Known rows, with every step that occurs
mogi, rize, ripi, nugem: [-4.34 -1.74  1.97  4.31  1.58 -1.35 -3.65  2.17 -0.14 -1.62  3.73 -0.11
 -4.31 -2.49 -1.01 -1.32 -2.53  5.28  2.54]
ripi, nugem, mogi, zedat, purarup, sive: [ 0.71 -0.26  1.73  4.33 -4.52  1.34 -2.46 -1.36 -2.54  2.78  4.71  0.13
  1.83 -5.08 -0.65  1.41 -0.33  4.77  1.00]
zedat, ripi: [-4.42 -0.80  1.11  3.65  1.29 -1.65 -1.87  3.25 -1.28 -2.38  1.77  0.06
 -4.70 -0.17 -2.30  0.90 -2.47  2.51  3.52]
nugem, mogi, rize, ripi, zedat: [-1.92 -1.79  1.77  3.83  0.40 -1.12 -6.10  3.63 -2.42  2.12  2.52 -0.74
  1.51 -2.07 -3.20 -1.17 -3.18  7.36  0.54]
ripi, zedat, mogi: [-1.17 -0.63 -0.39  3.12  2.18  0.20 -4.35  3.00 -2.47  0.70  1.40 -0.88
 -1.56 -2.82 -3.48  0.92 -1.28  3.85 -0.55]
nugem, mogi, sive: [-1.41 -0.85  2.02  5.39 -2.38 -0.87 -3.97  3.48 -2.05  1.00  0.86  0.28
  1.11 -3.24 -1.25 -0.30 -2.04  3.81  1.71]
rize, ripi: [-6.46 -1.10  3.39  3.50  2.55 -1.34 -2.74  4.55 -0.72 -1.65  0.99 -0.03
 -2.98  0.01 -2.26 -0.84 -2.61  3.65  3.72]
ripi, zedat, mogi, sive: [-0.52 -0.85  0.06  4.36  0.55  0.59 -4.36  1.92 -1.36  2.35  0.88 -1.08
  0.68 -5.61 -4.71  0.72 -1.76  4.85  0.32]
nugem, mogi, rize, ripi: [-3.62 -1.44  2.59  4.65 -1.29 -1.79 -4.85  3.53 -3.20  0.61  1.16 -0.20
 -1.21  0.05 -0.25 -1.31 -3.02  6.12  1.31]
mogi, zedat, purarup, sive: [-3.55 -0.28  1.75  3.92 -4.35  1.04 -0.95 -1.61 -0.69  2.20  0.52 -0.42
  1.56 -1.87 -0.95  1.24 -1.60  4.16  2.60]
mogi, rize: [-3.81 -1.30  0.00  4.55 -1.88 -1.22 -3.49  2.05 -0.83 -0.95 -0.62 -0.55
 -3.15  0.57  1.03 -0.80 -2.75  3.86  0.98]
tuzu, ripi, nugem: [-3.78 -1.41 -0.08  3.90  1.26  0.43 -4.31  2.81 -0.01 -2.80  1.19  1.23
 -6.71 -3.50 -1.39  0.08 -1.43  1.64  0.79]
mogi, sive: [-3.51 -1.10  1.28  5.03 -0.91 -0.55 -2.74  2.60  0.39 -0.52  0.00 -0.18
 -0.48 -2.77 -1.53 -0.32 -2.36  3.27  2.85]
tuzu, mogi, sive: [-4.39 -1.49 -0.67  4.80 -2.07 -2.80 -4.64  1.09  1.29 -2.13 -2.26  0.77
 -3.12 -3.79 -2.51 -0.36 -2.11  2.75  2.73]
tuzu, ripi: [-5.56 -1.23  0.20  3.93 -0.25  0.28 -4.08  3.46 -0.74 -2.28 -2.23  0.82
 -5.29 -0.51 -1.12 -0.08 -2.30  1.61  1.08]
tuzu, ripi, nugem, mogi: [-1.12 -1.27  0.40  4.38 -0.28  0.35 -5.71  3.72 -2.67 -1.67  1.93  1.57
 -5.00 -4.22 -0.78  0.10 -0.95  2.24 -0.46]
rize, ripi, nugem: [-4.69 -1.24  2.97  3.60  3.52 -1.09 -2.78  3.85  0.09 -2.76  4.48  0.29
 -4.32 -3.18 -2.40 -0.76 -1.71  3.66  3.31]
mogi, zedat: [-1.99 -0.83  0.98  3.84 -0.97  0.96 -3.18  2.01  0.24 -1.11  0.39  0.02
 -0.79  0.33 -1.09  0.74 -1.61  3.53  2.12]
purarup, sive: [-4.67 -0.55  1.63  3.14 -0.94 -2.03 -2.57  0.91 -1.69  0.08  2.75 -0.46
 -3.00 -1.00 -0.27 -0.13 -1.38  2.73  2.69]
rize, mogi, zedat: [-3.24 -0.73  0.81  3.95  0.02  1.36 -4.81  2.42 -0.87 -0.67 -0.61 -1.50
  0.85 -0.94 -2.64  1.04 -1.07  4.13  1.65]

Rows
[ 0.45 -1.27  0.17  4.99 -1.94 -1.25 -4.93  2.14 -2.56 -0.36  3.43  0.26
 -2.81 -3.08  1.31 -0.55 -1.51  4.57 -0.57]
ripi, nugem, mogi, rize
[-4.98 -1.07  1.64  4.42  0.28 -0.88 -3.93  1.85 -3.33  0.90 -0.30 -0.70
 -3.85 -0.23 -0.91 -0.62 -2.86  5.96  0.70]
zedat, mogi, rize, ripi
[-3.49 -1.29  2.58  4.00 -2.91 -0.95 -3.86  0.04 -3.41  5.63  2.67 -1.08
  3.25 -4.06 -3.25 -0.68 -3.24  8.11  1.22]
nugem, mogi, rize, ripi, zedat, purarup, sive
[-6.34 -0.94  3.19  2.86  0.74 -0.81 -1.75  1.06 -0.81  3.13  2.75 -1.12
  1.72 -4.06 -5.10 -0.17 -2.80  5.56  3.50]
rize, ripi, zedat, purarup, sive
[-1.65 -0.91  0.70  4.01  2.64  1.70 -4.10  1.58 -0.82 -1.64  4.50 -0.96
 -1.93 -4.23 -4.66  2.13 -0.75  4.38  2.91]
rize, mogi, zedat, ripi, nugem
[-4.82 -1.49  2.55  2.76  4.03 -0.65 -3.86  4.66  0.13 -0.53  2.59 -0.73
 -0.67 -2.16 -5.39 -0.62 -2.77  4.96  2.81]
rize, ripi, zedat
[-0.82 -1.74 -0.51  5.14 -2.75  0.24 -6.39  1.97 -2.49 -0.49  0.99  1.12
 -4.75 -3.63  0.63 -0.43 -1.88  3.95 -1.63]
tuzu, ripi, nugem, mogi, rize
[ 0.13 -1.27  0.29  4.87 -0.89 -1.32 -3.99  1.73 -3.48 -0.68  5.18  0.44
 -4.01 -3.07 -0.29  0.51 -1.98  4.84  0.78]
zedat, ripi, nugem, mogi, rize
[-0.88 -0.16  1.94  4.30 -5.96  0.97 -2.45 -0.85 -3.34  3.64  1.36 -0.26
  2.94 -2.36 -0.48  1.33 -1.22  4.82  1.29]
nugem, mogi, zedat, purarup, sive
[-0.95 -1.13 -1.55  3.86  0.13 -0.03 -5.06  1.25 -2.53  2.07  0.52 -1.42
 -1.45 -2.36 -1.80  0.38 -2.07  5.43 -1.56]
ripi, zedat, mogi, rize
[-2.75 -1.45  1.90  4.58 -1.94 -0.38 -3.92  2.71 -2.27  3.38  0.31 -0.88
  3.32 -3.06 -3.28 -0.67 -3.67  7.58  0.57]
nugem, mogi, rize, ripi, zedat, purarup
[-6.79 -1.97  0.39  4.05 -0.65 -3.89 -5.44  1.34 -0.09 -2.26 -2.09  0.39
 -5.09 -0.54 -1.47 -1.44 -3.25  5.07  2.41]
tuzu, mogi, rize, ripi
[ 0.01 -1.10  3.33  3.99  0.93  0.87 -4.60  3.07 -1.75 -0.38  5.45  0.75
 -0.11 -3.35 -2.73  0.23 -0.99  5.67  2.08]
rize, ripi, nugem, mogi, zedat
[-0.31 -1.01  0.89  3.87  1.33  1.40 -2.16  1.03  0.09 -2.02  5.40  0.48
 -3.43 -2.76 -2.95  1.95 -1.17  3.65  3.02]
mogi, zedat, ripi, nugem
[-5.04 -2.20  0.42  4.18  0.64 -3.50 -5.58  0.67  0.63 -3.22  1.54  0.64
 -6.38 -3.46 -1.91 -1.37 -2.32  4.91  2.22]
tuzu, mogi, rize, ripi, nugem
[ 0.97 -1.27  0.52  4.42 -1.92  2.57 -6.05  2.05 -1.52 -0.58  2.08  1.54
 -2.58 -3.96 -1.48  1.01 -0.58  3.64 -0.37]
tuzu, ripi, nugem, mogi, zedat
[-0.18 -0.81  1.45  4.13  0.89 -1.18 -3.23  3.60 -3.11 -1.73  6.04  0.93
 -4.34 -3.66 -1.87  1.04 -1.11  3.14  1.85]
zedat, ripi, nugem, mogi
[-4.16 -0.69 -0.32  3.73 -5.13 -0.55 -2.89 -3.18 -0.10  0.83 -1.77  0.35
 -1.00 -2.67 -1.58  1.28 -1.27  3.77  2.73]
tuzu, mogi, zedat, purarup, sive
[-3.43 -0.91  1.58  2.84  4.11 -0.21 -4.42  3.69 -2.50  1.13  2.13 -0.91
 -1.50 -3.08 -5.45  0.19 -1.98  5.52  1.04]
rize, ripi, zedat, mogi
[ 2.48 -0.78  1.16  4.26 -1.11  1.20 -4.69  2.33 -1.74 -0.31  4.67  0.73
 -0.34 -3.49 -1.26  0.92 -0.28  4.14  0.55]
ripi, nugem, mogi, zedat
[-2.59 -0.72 -0.56  4.72 -1.58 -0.49 -3.82  1.08 -3.37  0.50 -1.19 -0.74
 -3.69 -0.21  1.25  0.16 -2.00  4.26 -0.87]
zedat, mogi, rize
[-2.98 -1.24 -0.98  3.54 -1.35 -1.38 -3.85  0.10  0.17 -2.75 -0.13  0.98
 -4.47 -0.64 -3.81  1.81 -1.89  3.57  3.42]
tuzu, mogi, zedat, ripi
